Every row comes from one small tree of marks. Brackets hold a mark, then the marks that hang from it, in the order of their numbers. Every link used is in the known rows. Which tree was each row made from?
Known rows:
(Z_431 Z_302 (Z_692 Z_997) Z_849): [-0.41, -0.51,  0.21, -0.44, -0.88,  1.58,  1.67, -0.02, -1.22, -0.05,
  0.02, -0.63,  0.87,  1.42, -0.66, -0.21,  1.65, -0.43, -0.88]
(Z_615 Z_251): [-1.34,  3.08,  0.80, -0.37,  0.10, -0.74,  0.79, -0.15,  0.02,  1.46,
  0.27,  2.65, -0.33, -2.08,  0.39, -1.16,  1.57,  0.75,  1.19]
(Z_302 (Z_431 Z_692 Z_849)): [-0.28, -4.52, -1.42,  1.30, -0.24, -0.01,  0.70, -0.05, -0.93, -0.83,
  0.16, -0.41,  0.50,  2.33, -0.71, -2.03,  3.44, -0.24, -0.07]
(Z_431 Z_302 Z_692): [-0.73,  1.86, -0.06, -1.44, -0.03, -0.64,  1.38,  0.19, -1.08,  1.23,
  1.32,  0.14,  1.63, -2.07, -0.98,  1.84, -0.66,  0.02, -1.33]
(Z_692 (Z_431 Z_302)): [-1.10,  1.90, -1.23, -1.31,  0.46, -0.54,  1.41,  0.06, -1.05,  1.05,
  0.19,  0.82,  0.44, -1.25,  0.31,  0.31, -2.58, -0.23,  0.94]
(Z_997 Z_692): [ 0.60,  1.88,  3.38, -0.11, -0.74, -1.04,  1.16,  0.33,  2.00, -0.13,
  0.81,  0.39, -0.67, -2.12,  0.05,  0.31,  0.57, -0.90,  0.38]
(Z_997 Z_88 (Z_692 (Z_615 Z_251))): [ 2.83,  0.05,  3.38, -0.27, -1.09, -2.27, -0.76, -0.04,  2.88, -1.13,
 -0.08,  0.87, -1.90, -1.94,  0.59, -0.01, -2.45,  0.09,  1.15]
(Z_997 Z_88 (Z_692 Z_431 Z_615)): [ 2.98, -1.50,  1.91, -0.10, -1.04, -2.15, -0.45,  0.07,  2.23, -1.29,
 -0.23,  0.06, -1.57, -0.87,  0.95,  0.69, -4.66, -0.50,  0.97]
(Z_431 Z_302 Z_849): [-1.04,  2.85,  0.73, -1.07, -0.10,  0.04,  1.38,  0.23, -0.27, -1.74,
 -0.17, -0.78,  0.39,  0.25, -0.75, -0.88,  1.54, -0.49,  1.37]
(Z_302 (Z_431 (Z_692 (Z_997 Z_88)) Z_849)): [ 0.56, -5.11, -1.24,  1.46, -0.56,  0.80,  0.66, -0.26, -0.78, -0.91,
 -0.09, -0.52,  0.16,  2.90, -0.32, -2.87,  3.27, -0.20,  0.19]
(Z_849 (Z_431 Z_302 Z_692)): [-1.85,  3.88, -0.42, -0.83,  0.48, -0.26,  0.05,  0.22, -2.47,  1.84,
  2.00,  0.15,  1.23,  1.01, -1.30,  1.16, -2.74, -0.09, -0.24]
(Z_431 (Z_692 Z_615 (Z_997 Z_88)) Z_849): [ 1.18, -3.12,  0.61,  1.25, -1.51,  1.24, -0.42,  0.02, -0.09, -1.86,
 -0.78, -0.82,  0.12,  3.22,  0.17,  0.10,  0.57, -0.44, -0.99]
(Z_215 (Z_302 (Z_431 Z_849))): [-0.85,  1.93, -1.18,  0.69,  1.82, -0.17,  0.44,  0.16,  0.87, -0.70,
 -0.34, -1.93,  0.75, -2.59, -0.17, -1.93,  5.90,  0.94,  0.49]
(Z_215 (Z_302 Z_431)): [-0.89,  2.83, -1.15,  0.31,  2.10, -0.46,  0.34,  0.13,  0.96,  0.14,
  0.15, -1.42,  0.94, -3.99, -0.13, -1.23,  5.14,  1.13,  0.25]
(Z_849 (Z_431 (Z_692 Z_997))): [-1.63,  2.63,  0.09,  0.53,  0.06,  0.98, -0.08,  0.12, -2.17,  1.85,
  1.68,  0.40,  0.83,  2.42, -0.57,  0.16, -1.48, -0.34, -0.39]
(Z_302 (Z_431 (Z_692 (Z_615 Z_251)))): [-0.12, -3.76, -1.22,  0.66,  0.33, -0.52, -0.77, -0.28, -0.32,  0.59,
  0.18,  1.17, -0.09,  0.44, -0.40, -0.71,  1.77,  0.46, -0.53]
(Z_302 (Z_431 (Z_692 Z_615 Z_997) Z_849)): [ 0.20, -5.37, -0.99,  1.46, -0.29,  1.19, -0.55, -0.28, -0.27, -0.95,
 -0.54, -0.14, -0.34,  3.13, -0.31, -1.76,  3.19, -0.21, -0.37]
(Z_997 Z_88 (Z_692 (Z_431 Z_302 Z_849))): [ 2.46, -0.99,  1.53, -0.60, -1.28, -1.96,  1.64,  0.07,  1.20, -1.21,
  0.05, -0.58, -0.96, -0.61,  0.44, -0.80, -3.36, -0.59,  1.63]
(Z_692 Z_431 Z_615): [-0.28, -0.20, -0.72, -0.06,  0.18, -0.41, -1.41,  0.08,  0.27, -0.28,
 -0.81,  1.00, -0.67,  0.26,  0.93,  1.63, -3.29, -0.32,  0.33]
(Z_215 (Z_302 (Z_431 (Z_692 (Z_615 Z_251))))): [-0.60,  0.99, -1.54,  0.39,  1.90, -0.69, -0.47, -0.05,  0.79,  1.09,
 -0.06, -0.65,  0.72, -3.83, -0.11, -0.21,  4.41,  1.60, -0.86]
(Z_849 (Z_431 Z_302 (Z_692 Z_997))): [-1.68,  3.58, -0.19, -0.67,  0.37,  0.86,  0.07,  0.02, -2.33,  2.19,
  1.80,  0.34,  0.88,  1.55, -1.00,  0.51, -2.22, -0.15, -0.25]

Which tree is each row?
[ 0.08,  0.63,  0.57, -1.23, -0.04,  1.04, -0.44, -0.14, -0.14,  1.02,
  0.36,  0.49,  0.45, -0.86, -0.42,  2.18, -0.90,  0.04, -1.65]
(Z_431 Z_302 (Z_692 Z_615 Z_997))
[-1.04,  0.51, -1.26, -0.76, -0.08, -0.17,  1.55,  0.10, -1.24, -0.21,
 -0.46,  0.03,  0.25,  0.67,  0.24, -0.58, -1.47, -0.52,  1.25]
(Z_692 (Z_431 Z_302 Z_849))
[-0.34, -0.93,  0.03, -0.80, -0.60, -0.34, -0.20, -0.03, -0.69, -0.29,
 -0.49,  0.38,  0.17,  0.65, -0.77,  1.45,  0.07,  0.29, -0.95]
(Z_431 Z_302 (Z_692 (Z_615 Z_251)) Z_849)
[-0.67, -0.09, -0.16, -0.63, -0.67, -0.11,  1.63,  0.27, -1.38, -0.54,
  0.36, -0.86,  1.36,  0.70, -1.11,  0.74,  0.86, -0.35, -0.86]
(Z_431 Z_302 Z_692 Z_849)
[ 1.48,  0.88,  1.82,  0.19, -0.33,  1.37, -1.80, -0.22,  1.71, -1.67,
 -0.75,  0.33, -1.13,  0.53,  0.93, -0.49, -0.86, -0.12,  0.83]
(Z_692 Z_615 (Z_997 Z_88))
[ 1.42, -1.58, -0.39,  0.23, -0.33,  1.25, -1.45, -0.38,  0.66, -0.51,
 -1.30,  0.83, -1.33,  1.48,  1.69, -0.20, -3.74, -0.14,  0.93]
(Z_692 Z_431 Z_615 (Z_997 Z_88))
[ 1.05, -0.58,  2.20, -0.06, -0.66, -1.14, -0.47,  0.15,  2.00,  0.03,
 -0.24,  0.87, -1.56, -1.13,  0.70,  1.57, -2.48, -0.85,  0.12]
(Z_997 (Z_692 Z_431 Z_615))
[ 0.06, -5.00, -1.24,  1.32, -0.18,  0.02, -0.58, -0.08, -0.37, -1.29,
 -0.34, -0.35,  0.03,  2.70, -0.59, -1.28,  2.71, -0.18, -0.38]
(Z_302 (Z_431 (Z_692 Z_615) Z_849))
[-0.62, -0.71, -1.08, -0.92,  0.12, -0.41, -1.06, -0.31, -0.23,  0.16,
 -1.67,  1.84, -1.45,  0.71,  0.71,  0.41, -2.72,  0.45,  1.14]
(Z_692 (Z_431 Z_302 Z_849) (Z_615 Z_251))
[-0.25, -1.50, -0.73,  0.45, -0.22, -0.07, -1.17,  0.09,  0.06, -1.50,
 -1.51,  0.29, -0.88,  2.14,  0.84,  0.79, -2.24, -0.59,  0.71]
(Z_692 (Z_431 Z_849) Z_615)
[-0.45,  0.17, -1.51,  0.86,  1.54, -0.26, -0.29,  0.14,  0.72, -0.43,
 -0.39, -1.93,  0.89, -2.25, -0.28, -0.58,  5.03,  1.08, -0.78]
(Z_215 (Z_302 (Z_431 (Z_692 Z_615) Z_849)))
[-0.21,  1.05,  0.16, -1.45,  0.11, -0.64, -0.46,  0.13, -0.32,  0.53,
  0.68,  0.23,  0.93, -1.66, -0.86,  3.10, -1.69,  0.10, -1.64]
(Z_431 Z_302 (Z_692 Z_615))
[ 3.02,  0.19,  3.50, -0.13, -1.03, -2.11, -0.71,  0.18,  3.00, -2.09,
  0.17, -0.30, -1.47, -1.52,  0.41,  0.44, -2.63, -0.43,  0.95]
(Z_997 Z_88 (Z_692 Z_615))
[-0.16, -0.80,  0.12, -0.68, -0.59, -0.09, -0.14,  0.20, -0.62, -1.22,
 -0.31, -0.77,  0.64,  1.10, -0.98,  1.93, -0.17, -0.27, -1.18]
(Z_431 Z_302 (Z_692 Z_615) Z_849)
[-1.25,  2.03,  0.19,  0.56,  0.11,  1.00, -1.37,  0.06, -1.66,  1.37,
  1.24,  0.47,  0.33,  2.74, -0.49,  0.97, -2.20, -0.28, -0.62]
(Z_849 (Z_431 (Z_692 Z_615 Z_997)))
[-0.67,  0.53, -1.68,  0.86,  1.45, -0.26,  0.59,  0.15,  0.32, -0.12,
 -0.09, -1.97,  1.27, -2.45, -0.35, -1.02,  5.57,  1.03, -0.63]
(Z_215 (Z_302 (Z_431 Z_692 Z_849)))
[-1.44,  2.36, -0.02,  0.40,  0.20, -0.21, -1.38,  0.25, -1.78,  1.05,
  1.47,  0.24,  0.67,  2.28, -0.79,  1.48, -2.76, -0.21, -0.64]
(Z_849 (Z_431 (Z_692 Z_615)))
[ 0.55, -0.03,  1.76, -0.52, -0.86, -0.95,  1.64,  0.18,  0.97,  0.08,
  0.06,  0.21, -0.95, -0.83,  0.23,  0.12, -1.20, -0.98,  0.76]
(Z_997 (Z_692 (Z_431 Z_302 Z_849)))
[ 0.08, -1.19, -0.38, -0.43, -0.13,  2.28, -1.05, -0.39,  0.13, -0.52,
 -1.86,  0.64, -1.49,  2.32,  1.03, -0.10, -1.86, -0.50,  0.75]
(Z_692 (Z_431 Z_302 Z_849) Z_615 Z_997)
[-0.71,  1.44, -1.58,  0.51,  1.81, -0.55,  0.44,  0.14,  0.45,  0.75,
  0.38, -1.49,  1.44, -3.82, -0.28, -0.61,  4.81,  1.22, -0.85]
(Z_215 (Z_302 (Z_431 Z_692)))
[ 0.58, -0.48,  0.37,  0.45, -0.96,  0.71,  1.10,  0.03, -0.61,  0.60,
  0.86,  0.06,  1.12,  0.04,  0.19,  0.04,  0.05, -0.13, -1.11]
(Z_431 (Z_692 (Z_997 Z_88)))
[ 0.70, -0.86, -0.93, -0.46, -0.60,  1.54,  1.56, -0.35, -0.76, -0.42,
 -0.93, -0.10, -0.45,  1.78,  1.00, -2.49, -1.86, -0.36,  1.86]
(Z_692 (Z_431 Z_302 Z_849) (Z_997 Z_88))
[-1.34,  3.01,  0.00, -0.67,  0.45,  0.91, -1.23, -0.03, -1.75,  1.73,
  1.33,  0.44,  0.35,  1.82, -0.89,  1.32, -2.95, -0.10, -0.52]
(Z_849 (Z_431 Z_302 (Z_692 Z_615 Z_997)))
[ 1.17, -1.68, -0.56,  0.02, -0.29,  0.99, -1.48, -0.70,  0.51,  0.86,
 -1.55,  2.44, -2.02,  0.83,  1.97, -0.97, -3.46,  0.60,  1.20]
(Z_692 Z_431 (Z_615 Z_251) (Z_997 Z_88))
[ 1.07, -0.83,  2.06, -0.53, -0.75, -0.97, -0.15,  0.11,  1.82, -0.61,
 -0.62,  0.37, -1.68, -0.44,  0.36,  1.35, -2.30, -0.92,  0.43]
(Z_997 (Z_692 (Z_431 Z_302 Z_849) Z_615))
[-0.45,  1.10, -1.56,  0.50,  1.84, -0.52, -0.43,  0.10,  0.82,  0.43,
  0.08, -1.48,  1.07, -3.63, -0.25,  0.01,  4.27,  1.27, -1.01]
(Z_215 (Z_302 (Z_431 (Z_692 Z_615))))
[-0.58,  1.18, -1.45,  0.60,  1.74,  0.29,  0.42,  0.01,  0.58,  0.98,
  0.21, -1.32,  1.15, -3.45, -0.08, -0.85,  5.18,  1.14, -0.86]
(Z_215 (Z_302 (Z_431 (Z_692 Z_997))))
[-1.05,  3.24, -0.23, -0.68,  0.28,  0.53,  0.06,  0.00, -2.26,  1.74,
  1.80,  0.04,  0.88,  1.62, -0.93,  0.14, -2.92, -0.06,  0.01]
(Z_849 (Z_431 Z_302 (Z_692 (Z_997 Z_88))))
[ 0.13, -0.85, -0.26,  0.25, -0.01,  1.98, -1.38, -0.33,  0.51,  0.39,
 -1.29,  1.40, -1.31,  1.26,  1.54,  0.30, -2.22, -0.46,  0.30]
(Z_692 Z_431 Z_615 Z_997)
[-0.29, -1.93,  0.50,  1.27, -1.42,  1.75,  1.40,  0.11, -1.04, -0.50,
 -0.15, -0.57,  0.81,  2.71, -0.06, -0.64,  2.80, -0.69, -1.04]
(Z_431 (Z_692 Z_997) Z_849)
[-0.52,  0.27, -1.49,  1.00,  1.36,  0.56,  0.58,  0.05,  0.36,  0.11,
 -0.24, -1.88,  1.04, -2.13, -0.12, -1.52,  5.94,  0.97, -0.61]
(Z_215 (Z_302 (Z_431 (Z_692 Z_997) Z_849)))
[ 2.80, -1.59,  1.85, -0.27, -1.08, -2.37, -0.50, -0.17,  2.15, -0.33,
 -0.43,  1.21, -2.05, -1.36,  1.12,  0.22, -4.45,  0.07,  1.23]
(Z_997 Z_88 (Z_692 Z_431 (Z_615 Z_251)))
